Known rows, with every step that occurs
podoro -> vunifup: [ 21  33  24  -3  15  20  -2 -10  15 -19  29  -1 -17   9  32 -27 -15   1
  -1   9 -28  -8 -21  11  13 -25  -1  -2  -7   6  -6 -16   9   3   3  12
 -14   6  -5  -7 -17  -2  17 -29]
fofev -> duvulo -> votum -> podoro: [ 28  -2  -5   7   7   6  11 -13 -22  -5  23  11 -28   4   6  -8  -3  15
   3 -18  25 -17   5  31  -7  -8   3  18   1  -6   1  -2  -2 -44   6 -11
   8  27 -10  29 -10   0   9  -1]
begor -> podoro -> vunifup -> fofev -> duvulo -> votum: [ -2   0  32 -13 -18  -7  13  -3 -20  14  16 -10 -25  -7  23  -6 -17   9
  17   6  33  -1  -3   7  -6   4  11  25   5  -5  -6 -15   4 -10   7  23
   2  25 -16   1 -36 -25   4 -15]
fofev -> vunifup -> votum: [ 14  -8  14  17   1   0  18 -17  -8   4  49  -5   5  -4  12 -11  -6 -24
 -17 -14   2  17 -16 -19  10   4   5  -3 -16 -16 -16 -20  -6 -21  10  -7
  12 -16  -7  -7 -10  12 -22 -11]
bedok -> duvulo -> podoro -> vunifup -> votum -> begor: [  2   6  -3   0  17  21   5  -2   1  17  26 -18 -12  11  48 -18 -29  20
  10 -13 -14 -19  -9  -2   4 -14 -15  15  19   6  -9 -14  -6  -9   2  21
 -34 -34 -43  -2  -4  -3   1 -32]
fofev -> podoro -> begor: [ 37  24  12   2  -4  13 -22  -3 -20 -13  36   4  14 -21   1  10  -5 -22
 -17  12 -10   4 -16  -6  -9  22   9 -17 -14  -1  -9  -4  16 -18   8  15
  -1 -14  28  -8 -10  17 -13 -19]
votum -> begor: [ 19  20  -1  15   2   6  -1   3  -7  -7   8 -18  -6  -9  19  -6 -17  12
  23 -13 -23  -4  -1  16   4 -20 -16   5  12  11  16  -5   8 -21 -11 -13
 -11  -2   9  -1  -2  10   7 -30]
begor -> podoro -> bedok -> votum: [ 10  24   6  32 -25 -29  -1   5   7 -38   7 -12  -6  -8  -6  11  38   5
 -10  20 -14 -16  13   9  -9  18  12 -15  16  21  22 -21  20   1   0  22
   5   6  18 -16  10   5  16   3]
duvulo -> podoro: [ 20  22  -6   4  -5  27 -22   7 -10 -37  45   9 -11  13  24   5   6  -5
 -20  23 -25  18 -15  13  -4  -6 -12  -5  -2  14   9  18  23 -22 -15  -1
 -13 -18   2  -7 -15  -5  -3 -36]
bedok -> votum -> begor -> podoro: [ 16  27  -3  27 -24 -29  -3  -3   4 -15 -16 -17  -1   1  16   5   1  19
  17   5 -18 -25   2  20   2  20   2   1  21  25  29 -14  19  -5  -8  10
  -6 -11   4 -13  -4  11  15 -22]
fofev -> duvulo: [ 24   6  21  18   6 -19  -2 -15  -3   2  21 -11 -17   5  15 -19 -16 -20
   4  -2 -11  -3  -8  19   5  -4  11   0  17   0  10  -4  25 -29   3  -4
   4  26  11  -2  -6  14   9 -14]
begor -> podoro -> bedok -> duvulo -> votum: [ 10   0  22  22 -33 -11   5  14 -23 -13  -8   8 -14 -24 -10  18  14  13
  -5  14   2 -19  18   9 -11  -7   6  18  -5  16  -6 -18  -9 -13  -4  31
 -20   4 -11 -27  11  -8  -7  -4]
begor -> podoro -> bedok: [ 14  25   3  20 -26 -14   0   7   2 -41   8 -16   5 -28 -19  14  38 -16
  -5  13 -15  -8   9   0  -4  -8   8   4  -2  22   5  -6  14   6  -8  21
 -11   3  22 -23  10   3  14   5]
duvulo -> podoro -> vunifup: [ 19  39   7 -11  12  38 -13  -1  12 -33  44   1 -19  21  41 -17  -8  -1
 -11  20 -21   6 -27  13  -1 -19 -12  -4  -5   8  -3  -2  18  -2  -9  13
 -20 -15 -18  -3 -25 -12   7 -38]
begor -> podoro -> vunifup -> votum: [ 17  23   3   3  -4   4  12 -27  17  -9  21 -15  -4  -6  26 -19  -4 -10
  -3  -3  -4 -25 -14 -22  16  -4  12  13  -7   7 -25 -21  -9  17  15  33
 -22 -15 -16 -14 -13  -4  -1 -17]
votum -> podoro -> bedok -> duvulo: [  5  -8   4  28  -8   3   6  15 -13   0  23  13 -11  -8 -12  -7  12   5
  -5  -2 -26 -22  13  15  -2 -24  19  10  22  19   1 -10  -4 -20   2  12
 -25   1  -5  -2  18  10  27  10]
begor -> podoro -> vunifup -> fofev -> votum: [-10  16  14 -18 -17  -1   4 -16 -15   9  31 -17   1  -4  34 -13  -2   1
  16  11  -3  -2  -3 -20  14  29  11 -19   1 -10   1 -15  -2  16   2  29
 -11  11   0  -8 -48 -20  15 -25]
podoro -> bedok: [ 14  16   9  17  -4   5   1   8  -4 -32  30 -12  -6 -19  -9   5  26  -9
  -7   4 -20   6   7   4  -5 -26  -2  -3   1  10   3 -11  11  -7  -4   5
  -2  14  23  -8  15   5   8   4]
votum -> begor -> podoro -> vunifup -> fofev: [ -8  19  16 -11 -24   4   8   9  -8  11  19 -20  -3  -9  31 -12 -19  11
  26   5  -6   0 -14  -5   5  -8   4  20  17  13  -1  -7   4  11   0  24
 -20  -5  -5  -6 -36 -21  29 -24]
bedok -> votum: [ 22  21  13  29 -10 -10  -8 -10  -7 -19  20   8 -19  19  23  -8   5  12
 -13  18 -29  -4  -1  18   2  10   5 -18  16  15  22 -17  17 -19  -1   3
   6  11  11  -8  -5  10   8 -29]
bedok -> votum -> podoro -> vunifup: [ 22  31   0   6  18  15   3 -14  20 -15  32   8 -28  30  31 -31  -1  26
  -4   4 -12 -27 -10  25   7  -6   8  -9  11   9   7 -24   5  -3  12   9
  -2   7 -17  20 -15   2  32 -13]
vunifup -> votum -> begor -> podoro -> fofev -> duvulo: [  7  -3  -6  12  -2 -19  14   2   1  30 -29 -38  12 -35   1  -4 -12 -13
  28 -33  17 -16  -7  -4   0  17  23   2  24  -4  -3  -2   7  -5  10  17
 -16 -18  -9   1  10  -2   5  -1]
vunifup -> fofev: [ -2  -4  19   2 -24  15  -3   6 -37   6  45   8  -7  -8  15  -6  -7  -2
   1  10 -13  25 -10  -8   0 -11   9   8  15  11   1   7   9 -14  -4   5
  -7  13  16  -8 -26 -14  14 -29]
bedok -> votum -> begor: [ 18  20   3  25   2 -10  -2  -1  -4  -8   4 -14 -13  11  25  -5  -8  28
  17  -4 -24 -10   5  26   0   5 -11  -9  26  16  28 -18  15 -22  -9  -7
   2   3   3   0   0  13  12 -27]
vunifup -> votum -> podoro -> begor: [ 32   3 -22  21   2  17   0 -11 -23  -2  50   5  17 -21   5  -6  12   1
 -21 -25  -9 -16  -2 -11  -8   2  14   8  -9  -2 -33  -1  -5 -12  10   9
  -9  -2   6  27  15  16   5   8]

Rows
[  4   5  20  32 -31 -22  -2  11  -4  -8  -3  -2   2 -20 -16   4  11  -8
  -5  19 -34 -23   7   6  -1  -5  21   9  17  29   1 -13   4  -3  -4  33
 -29  -7  -2 -37  12   7  14  -2]  begor -> podoro -> bedok -> duvulo
[  5  13 -16  12 -14   3   8  15  -2   8 -28 -27  19 -42   1   8   0   1
  21 -25   1  -9  -4 -18   0   8  13  -1   6   6  -8   1  -5   8   5  23
 -31 -36  -6  -9   8  -9   3 -15]  vunifup -> votum -> begor -> podoro -> fofev
[ 11  18  -6   1  -3  37 -21  31  -9 -22   9   5   3 -14   9  13  12  -3
 -13   8 -17  27 -21   6 -10  -5   3 -27  -4   7   0  23  20 -14 -15  12
 -22 -33  -2  -6  -1 -20   0 -30]  duvulo -> podoro -> fofev
[ 27  25  -2  13 -10  25 -31  13 -18 -27  50   6  17  -9  23  15  12 -10
 -31  16 -32  13 -16  10 -26   5  -5  -8 -11   8 -14  15  32 -17 -18  11
 -12 -18  14   3   2   4  -8 -24]  duvulo -> podoro -> begor
[ 17  -9 -13  14   8  12  19 -16  -7   0  56   9   0   2   2 -17   0 -11
 -12 -26  10  -1 -11  -8  10   0  13   6 -10  -9 -12 -12 -12 -28  17 -13
   9 -11 -16  20 -13  10  -1   4]  fofev -> vunifup -> votum -> podoro
[  7  11  -9   1  15   6   0   6 -11  12 -16 -30  10 -26  14   4  -5  18
  36 -29 -10  -2   4  -2  10  15 -11 -38   5 -16  15  -3  -6  -5 -10  -2
 -15 -11   3   2  -1  -3   5 -26]  podoro -> fofev -> votum -> begor
[  8  15   5  22   2 -12   8  12  -1 -17   9 -31  -9  -3   7   5  18  25
  16  -8 -13  -7  18  21 -12  -4 -14 -10  29  14  29 -26  17 -17  -9  -4
   5   5  10   4  17  16  16  -3]  podoro -> bedok -> votum -> begor
[  3  13 -13  19 -17 -15  19   2   1 -18   5 -40  14 -39 -12  14  30  -2
  14 -15   5 -18  16 -16  -1  -4  -3  18  11  15  -1 -15   0   7   2  13
 -16 -10   8  -9  18   4   6   9]  vunifup -> votum -> begor -> podoro -> bedok
[ 19  25  -3  10 -23  -6   0   3 -10 -18 -20 -13  -4 -17  11  19  -7  22
  24  -8  11 -18   7  14  -6   0 -16  24  -9  17   8  -7  -4 -10 -11   7
 -10  -4  -3 -13  -8  -3  -2 -25]  duvulo -> votum -> begor -> podoro
[ 11  11   6  11  -1 -25   2  13   4  17 -35 -33   8 -27  -1  -1 -11 -11
  33 -23   2 -12 -12  20  -4  10  21  -4  26   4  13   3  20 -10  -2   9
 -13  -8   2  -2   4   2  16  -6]  votum -> begor -> podoro -> fofev -> duvulo
[  8  10  26  12 -18  -7   1  22   6  -5  -5  -2  22 -24 -13   9   2 -25
  -3  -1  -7  26 -26  -1   0  13  27 -23 -21  -3  -3  -4   8  -6  -2   6
   6 -35   4 -21 -15  -2  -4 -11]  begor -> podoro -> fofev -> vunifup
[ 20   4 -15   2   2  35   1  23 -22  -7  -2  18 -12 -25  -7   8  12  29
   4 -24  15   1  -2  12  -7 -13   6  -5 -15  -3 -10   6 -16 -17   0   6
 -12  -9 -11  22   5 -21   9  -9]  duvulo -> votum -> podoro -> fofev
[ 12  -1 -26  17   6  16  21  -1  -9 -22  47  -7  -3 -21 -15  -2  38  -3
 -10 -22   8 -11  14 -14  -1 -19   8   8   2   3 -14 -11 -11 -11  14   3
  -7   5   4  19  22   4  16  25]  vunifup -> votum -> podoro -> bedok
[ -2  -5 -18  -5  -4  15   4 -12 -38  11  48   7  -5   1  14 -11  10  14
  11 -11   1  -2   5 -11  11  15   8 -20  11 -12   8   4 -10 -17   5  -7
  -4  18   5  25 -34  -7  21  -9]  vunifup -> fofev -> votum -> podoro
[ 18  18  10   4  16  22  15 -22   5  -4  40 -10 -15   1  32 -29 -13  -1
  -5  -7 -11 -15 -13 -19  16 -17   0   3  -6  -3 -26 -21  -8   4  19  21
 -17  -4 -17  -7  -7  -2  -2 -22]  podoro -> vunifup -> votum
[ -1  -6   1   4   4  23   6  13  -9  -1  37  -3  11 -13  10   6   4 -22
 -22 -12  11  38 -26 -22  -7  14   5 -20 -19 -21 -19  -1   1 -22   3   5
  -1 -50 -16  -2  -7 -12 -26 -14]  duvulo -> podoro -> fofev -> vunifup -> votum
[  9  24  -1  18 -11   2 -14  13  -2 -46  42  -3 -16  11   9  18  43   9
 -26  28 -16   9   9  17 -20   8  -8 -24  16  13  24 -12  29 -20 -10  11
   6  -5   6  -2   8   0   5  -8]  duvulo -> podoro -> bedok -> votum
[ -3  -5   1  30 -21 -23  16   9  -7  13  -5 -21   7 -31  -6   4   4   2
  11  -9 -16 -31  18 -13   1  -5  12  18  24  21  -6 -19  -8   0   5  33
 -36 -20 -10 -26  22   7   7   4]  vunifup -> votum -> begor -> podoro -> bedok -> duvulo
[ 20   0 -29  13   6  20  11 -18 -15  -8  42   9  -8  -1   9 -17   7   4
  -7 -24   2 -20  -2  -9  12 -11  11   9   2   2 -11  -2 -13 -19  15  -1
  -9  -4  -7  22  -2   7   7  -3]  vunifup -> votum -> podoro
[ 11   8  -2  15 -17 -18  16  -8   1   3   7 -27  18 -15  10   3  -9 -11
  13 -18   4 -11  -9 -11   7  12   1  14  -3   4   1 -16  -4  -7   3  -2
   0 -29  -6 -12 -13  13  -7 -12]  fofev -> vunifup -> votum -> begor -> podoro
[ -1   5  10  27 -25 -23   7  16  -5   3 -12 -15   5 -25  -8   8   5   5
  16   2 -28 -26  13  13  -3  -7   7  19  26  31  10 -11   4  -4  -8  26
 -31 -16  -3 -30  17   9  17  -2]  votum -> begor -> podoro -> bedok -> duvulo
[  0 -14  20  -4  -2  -1  16   9 -37  24  12 -18 -22 -12  23   4 -24  22
  36 -18  30  10   7  15 -12  -5 -16  27  23  -7   9  -4   5 -36  -4 -10
   7  26  -8  17 -16 -14  -1 -21]  vunifup -> fofev -> duvulo -> votum -> begor
[ 14  19  -1  -2  22  17  22 -14  11   6  22 -33  -7  -1  36 -26 -23  15
  23 -26  -4 -18  -4  -7  15 -21 -14  13   9   1 -14 -24 -11   0  11   9
 -17 -11 -20   6  -1   3   2 -25]  podoro -> vunifup -> votum -> begor
[ 17  18 -17  17 -17 -14   7 -12  -2  -4  -4 -26  10 -18  14   3  -3   2
  19 -17  -2 -24   0 -10   8   3  -3  22   7  16  -2  -7  -2   0   2  11
 -21 -20  -2 -11  -1   7  -2 -17]  vunifup -> votum -> begor -> podoro
[ -2  -4  28 -16  12   6  24   7 -24  30  18 -27 -26  -7  35 -10 -35  28
  41 -16  30   2   0  16  -8 -14 -16  25  20  -9   3 -18   0 -23   0   2
   2  23 -23  14 -22 -14   5 -21]  podoro -> vunifup -> fofev -> duvulo -> votum -> begor
[ 22  34  20 -22  18  26  -4 -18  15 -15  33   0 -21  11  19 -18 -25 -14
   0  16  -4  -7 -26   0  16  -3   4 -15 -10   2   4 -23   5  -5  19  18
  -5 -10  -3 -15 -35  -1   3 -33]  fofev -> podoro -> vunifup
[-12  10   9 -27  -3  26  -5  -7 -22   3  61  -9 -10  11  48 -12  -1   7
   5  14  -5  16 -10 -16   3  19  -8 -28   2 -17   6  -4   6   2  -4  14
 -13   4  -9   4 -48 -25   6 -38]  duvulo -> podoro -> vunifup -> fofev -> votum
[ 16  42  13  -2  -1  -1   4  -6  27 -14  -5 -24  -3   0  26 -16 -19  10
  26  -2 -19 -29 -16  12  11 -13  -3  14   2  19   4 -17   7  15  -2  20
 -23 -12 -12 -13 -15   1  22 -28]  votum -> begor -> podoro -> vunifup
[  4  12  17   9 -11  -9   6  29   7   2 -17 -16  24 -27  -5  11  -7 -12
  18 -16  -1  18 -22   7  -2   9  11 -17 -11   1   8  -7   8  -7 -10  -1
   1 -40  -1 -15 -11   1   3 -11]  votum -> begor -> podoro -> fofev -> vunifup
[ 22  28   1  -6  21  28   2 -11  17 -17  37   7 -20  14  23 -31  -9  11
   4  -6 -15 -20 -17  21  12 -29   6   2  -1   8  -6 -12  -2  -4   9   5
 -14   6 -15  18 -18  -1  34 -12]  votum -> podoro -> vunifup
[ 10   8   3   5   3   2  -3  11  -4 -30  44 -19 -10  -3   1  10  28 -22
 -13  11  -5  13   0  17 -23  -9  -5  -5  16   2  15   3  35 -25  -8   5
   4   4   7   1   9   2   3   6]  fofev -> duvulo -> podoro -> bedok
[ 19  -1  22   4   4   1   5  11 -21   8 -11  -1 -18 -21   2   7  -7   7
  10 -15  22   7   0  21 -10  -1   7  -2  -5 -15  -4  -4   2 -30   3   5
   4  13  -9   4   6 -13 -10 -12]  podoro -> fofev -> duvulo -> votum
[  0   3   2  14 -12  27 -24  37 -13   2  -1  19   1 -11  14   7  -4   3
 -15  13 -28  18 -19   8  -8  -3  11 -19   6  14  -2  17  12 -17 -11  25
 -39 -43 -18 -18   1 -18   3 -33]  bedok -> duvulo -> podoro -> fofev
[ 24   0  26  10   2  -7   5 -10 -24  -5  14  -1 -28  -4  14   1 -12   5
   3  -4  18  -2   1  23  -7  -4  -3  15  -1  -6   3 -11   8 -36   0  -2
  14  30  -4   2  -5   1 -16 -17]  fofev -> duvulo -> votum
[  2  -3  25  31 -13  -8   2  12 -13  -3  16   4  -7 -19  -4  -3   6  -1
  -8  11 -36  -8   8   7   1 -21  12   3  17  19   0 -12   6 -15  -2  19
 -21   1   3 -25  16   9   9  -4]  podoro -> bedok -> duvulo
[ 17  27  21  -8   3 -11  11  -8  17   0 -14 -30 -18  -4  28  -7 -25  15
  35 -13  16 -31  -8  26   1  -7  -8  25   6   4   2 -25   6  -2   1  18
  -8   4 -24  -2 -18  -4   7 -18]  fofev -> duvulo -> votum -> begor -> podoro -> vunifup
[  6  -2  22  12  -9  -2  -2   9 -12   2  20  10  -7 -15 -16   5  -3 -17
  -7  20 -14  -7   4   1   2   2  16  -7  15  12  10 -16   4 -21  12  27
 -17 -16   4 -32   3  10  -3  -9]  fofev -> podoro -> bedok -> duvulo
[ -3   2   2  14 -13 -19  25   7   6 -13  18 -41  21 -33 -14  13  23 -15
   9 -22  10  -3   5 -15  -4   3  -3   8  -2   0  -1 -26  -1   1   2   4
   3 -22   1 -10  10  10  -5  16]  fofev -> vunifup -> votum -> begor -> podoro -> bedok
[  6   5  20   1 -11  -2  11  27  -4   0 -23 -12  15 -34  -8  22  -7   3
  18 -19  22  19 -13   9 -10  13   1  -7 -20  -8   0 -11  -7 -15  -7  -1
   9 -35 -12 -12  -9 -10 -13 -13]  duvulo -> votum -> begor -> podoro -> fofev -> vunifup
[ 14  -3  -3  10  14   1   3   6  -1  16   0  -3  -9 -12  -5 -16  -3  -9
  11 -26   3  -6  -9  18  -3  -2  28 -12  20  -6   0   9  13 -26   8  -1
  -7   6  -1  22   1   3  28   5]  votum -> podoro -> fofev -> duvulo
[ 11  -5   5   9  11  -1  21  -8  -4  12  32 -27   7 -12  18  -6 -18  -5
  12 -29   5   6  -8  -9   5  -1 -14   4   2  -8  -2 -21  -6 -23   1 -15
   8 -18  -9   1  -7  17 -17 -19]  fofev -> vunifup -> votum -> begor
[  0  -5  -5  -3  13  24  10  19  -6   9  22 -20  17 -16  16   9  -8  -1
   6 -28  11  28 -16 -13  -9   6 -14 -10  -2 -15  -3  -4   1 -23  -1 -10
  -5 -52 -22   6  -3  -2 -18 -18]  duvulo -> podoro -> fofev -> vunifup -> votum -> begor
[  6  20 -17 -10  22  30   8  -4   8  -4  37 -26  -8   5  45 -13 -14  12
  12 -17  -2  -6  -9  -8   4 -16 -23  11   5   1  -7 -13   1  -7   0  11
 -21 -29 -29   8  -7  -6  -5 -33]  duvulo -> podoro -> vunifup -> votum -> begor
[ -7   5  26 -12  -5 -19  13   1  -1  33  15 -35  -8  -6  29 -24 -31  -5
  37  -4   9  -7 -15   9  -3  -1  15  24  38   2   7  -8  21  -3   4  16
  -9  12  -8   4 -33  -9  29 -10]  votum -> begor -> podoro -> vunifup -> fofev -> duvulo
